Each row was made from one walk, in order. Every step used is in the known rows, and no mark comes twice. Write each row's walk.
(in the rows, 128 means zero)
Known rows
C J N V F L: [103 138 111 125 163 125  95 148 185 125 118 122 174 151 125 135  93  55
 145 143 138 163 139 150 136 171 149  59]
F V N L K J: [134 156  99 124 141 147 133 124 142  87  76 112 173 131 127 113 135  58
 105 163 137 166 128 180 171 143 146  86]
N V: [122 165 112 111 155 141 141 134 158  98 111 122 144 121 145 122  78  63
  92 135 130 141 129 144 162 151 171  90]
F J K L: [147 158 100 103 152 156 175 149 156  75 111 153 177 136 135 112 119  48
  97 132 117 182 145 135 152 173 173  64]
V N L F J C: [118 137 135 144 135 135 154 109 166  74  91 107 142 128 129 102 138  57
 104 159 135 152 119 162 160 141 167  71]
F V N: [128 142  96 115 125 138 134 149 145  83  72 118 157 130 148 131 113  61
 117 149 149 154 149 160 173 148 161  99]
F L K V N: [125 138 114 116 188 125 136 115 156  93  75 112 176 135 139 111 127  54
 147 139 115 185 142 155 178 156 140  89]
Y L F V N: [106 120 131 154 113 114 133 104 152  58  99 140 177 127 119 110 116  70
 126 119 164 144 161 172 189 174 130 100]
L K J: [141 175  92 120 160 136 148 108 133 101 113 133 180 151 112 105 146  77
 125 157 115 159 120 148 164 191 111  99]
L K V: [146 166 103 111 166 122 144 123 132  99 110 127 165 147 140  99 108  63
 153 140 113 174 130 136 153 169 123  98]
J K V N L: [132 151 113 119 189 133 151 151 166 113  98 152 173 122 156 110 118  19
 121 151 125 176 141 141 153 162 146  65]
K J N L F: [101 142 128 117 159 131 132  95 159 125 112 145 188 138 110 110 137  46
 120 168 113 174 133 132 149 194 108  59]
C J K: [120 165 122 144 158 117 127 163 161 127 140 156 192 144 119 115 122  63
 142 137 139 150 143 156 146 199 140  84]
Y L F: [102 131 148 153 122 109 139  93 153  68 125 144 177 131 108 105 109  70
 137 115 150 140 156 157 182 187 119  98]
F V: [136 144 111 108 123 131 130 143 138  95  95 130 162 129 136 121  96  68
 122 131 144 160 153 156 164 165 159 106]
Y L K J: [122 161 114 143 147 142 152  84 138  78 125 143 193 150 105 112 129  75
 132 133 138 152 130 163 179 191  97 106]
N L F: [102 149 168 138 137 110 126  99 164  94 121 117 157 116 101  91 116  51
 121 142 130 153 129 158 162 156 148  74]
V N L F J: [102 140 138 141 137 140 152 108 170  71  88 109 147 121 123 108 132  55
 106 161 132 152 123 154 167 134 155  66]
L F J K V N: [141 128 109 141 148 117 166 123 158  84  94 163 164 120 141  89 125  64
 116 131 121 170 151 132 160 180 145  68]
N L K V F J: [149 161 121 117 159 145 153 109 156  85 107 112 147 136 125  94 103  49
 134 142 119 178 108 153 142 122 149  66]
V N L: [ 95 156 135 127 150 147 142 126 167  87  94  97 149 127 129 128 126  40
 112 170 138 148 120 152 164 130 152  73]
Y L: [100 144 143 133 131 136 150 105 150  78 126 137 175 140 121 128 100  64
 134 120 151 143 145 153 176 171 125 106]
K V N: [118 145  94 115 165 133 152 145 157  98  77 125 143 139 172 118 114  42
 146 157 123 163 138 116 161 151 143  92]
K J N L F V: [111 137 121 115 151 130 127  98 153 125 104 148 190 132 116 108 132  49
 115 162 119 183 142 144 150 190 115  64]
L K J N V: [138 170  87 108 172 141 141 105 139 114 113 133 187 149 119 115 120  66
 112 164 107 177 121 143 149 194 107  80]
J F L K V: [123 127 100  93 196 127 116 120 154 108  97 156 178 129 132 122 107  42
 139 146 112 210 148 138 151 172 117  76]
L K: [135 172 117 117 146 125 141 119 137  91 122 118 170 146 112 112 115  69
 138 146 125 159 126 151 159 175 127 100]
J K L F: [133 160 109 117 161 109 127 158 169  89 119 158 188 122 117  97 142  30
 118 140 122 168 158 144 163 199 162  57]
L F: [117 140 136 137 128  96 130 115 155  93 116 136 158 125 112 101 122  74
 132 134 132 144 148 139 171 188 139  89]

Write each row's walk
[128 140 162 140 132 121 152  94 158  83 119 125 146 125 114  83 117  66
 108 134 127 159 121 164 148 153 166  73] | N L F J C
[117 129  77  97 149 147 115 154 150  96  84 153 163 127 141 145 103  43
 109 163 140 181 155 142 150 156 137  81] | J F V N
[132 145 118 130 182 116 145 143 169 107  99 156 176 115 148  96 125  26
 120 145 122 171 147 140 159 171 142  62] | J K V N L F
[132 128 106 117 148 130 120 135 181  83  91 111 152 133 125 136 122  48
 149 132 144 154 142 145 179 145 162  69] | V F L
[102 115 148 140 119 124 158  83 155  72 120 154 182 139 112 111  99  72
 127 116 141 167 157 147 161 188 113  79] | Y L F J N
[146 145 101 131 141 142 164 102 148  58 113 135 168 152 132 109  97  69
 151 114 141 165 133 151 163 156 120  92] | Y L K V F J
[110 141  93 125 145 126  98 161 153 119 121 159 177 145 123 125 102  69
 141 149 146 171 149 152 135 181 134  91] | C J F V
[140 135 129 139 136 112 161 115 156  87 115 163 174 120 119  90 124  76
 111 121 125 164 151 140 160 195 144  72] | L F J K
[106 141  86 130 144 131 100 164 156 113 108 154 174 146 129 132 113  63
 136 161 149 168 145 155 138 170 134  86] | C J F V N
[144 131 127 140 123 110 162 107 148  77 115 144 146 135 127  89 123  90
 118 124 124 155 137 145 154 184 160  90] | L F J C
[169 156  76 114 154 135 156 125 146  80 102 125 148 150 141 102 106  65
 154 135 120 172 122 131 148 150 137  82] | L K V F J
[122 145 125  95 165 129 121 116 162 111 118 112 169 146 122 122  92  23
 152 161 119 192 127 137 123 153 119  48] | J N L K V F
[109 124 146 152 116 124 163  86 152  59 119 150 174 133 113 103 106  84
 125 108 147 153 152 153 177 179 127  92] | Y L F J
[154 147 114 118 130 148 185 122 141  81 114 135 142 149 152 111 109  82
 112 129 123 160 125 141 144 169 170  99] | F J C
[103 154 151  99 158 130 124 104 155 115 128 110 183 143 107 125  95  34
 131 164 119 190 128 146 127 169 113  59] | J N L K
[149 155  77 119 175 148 126 123 174  87  90 117 150 127 132 120 114  63
 106 136 129 152 119 160 177 143 166  68] | N V F L K J
[170 138  85 120 122 148 163 141 162  70 106 125 128 152 145 123 115  69
 135 130 140 145 120 138 150 148 176  77] | V F J C
[133 170 102 101 169 130 137 170 165  92 117 152 188 133 128 116 132  24
 114 143 125 168 151 141 161 189 168  64] | J K L
[ 84 153 151 131 150 123 107 135 168 134 139 125 184 154 110 123 101  49
 150 160 136 169 133 150 125 179 129  67] | C J N L
[161 148  80 101 158 137 152 124 147  90 103 127 157 156 143 112  98  56
 157 144 117 190 128 124 133 161 121  70] | L K V F J N
[122 146 140 102 146 155 166  99 150  94 119 123 174 145 118 119  89  56
 114 148 112 197 125 140 126 157 132  59] | F J N L K
[122 149  94 116 126 114 111 151 160  58  81 122 162 130 125 102 144  43
 123 153 135 160 155 149 178 163 181  71] | K L F V N
[105 144 111 129 171 121  95 135 162 119 122 149 190 150 105 122 120  66
 151 150 130 181 141 156 141 185 122  81] | C J F L K
[128 132 132 135 119 115 160 104 152  79 111 145 154 125 121  96 116  89
 122 126 123 157 144 133 162 178 144  83] | L F J
[144 143 113 119 170 160 188 133 162  91  96 153 165 126 158 107 107  46
 101 138 116 185 134 135 146 148 156  64] | F J K V N L
[115 157 112 115 137 109 117 141 162  71 107 127 161 134 114  97 139  44
 131 149 124 156 149 133 170 178 173  70] | K L F
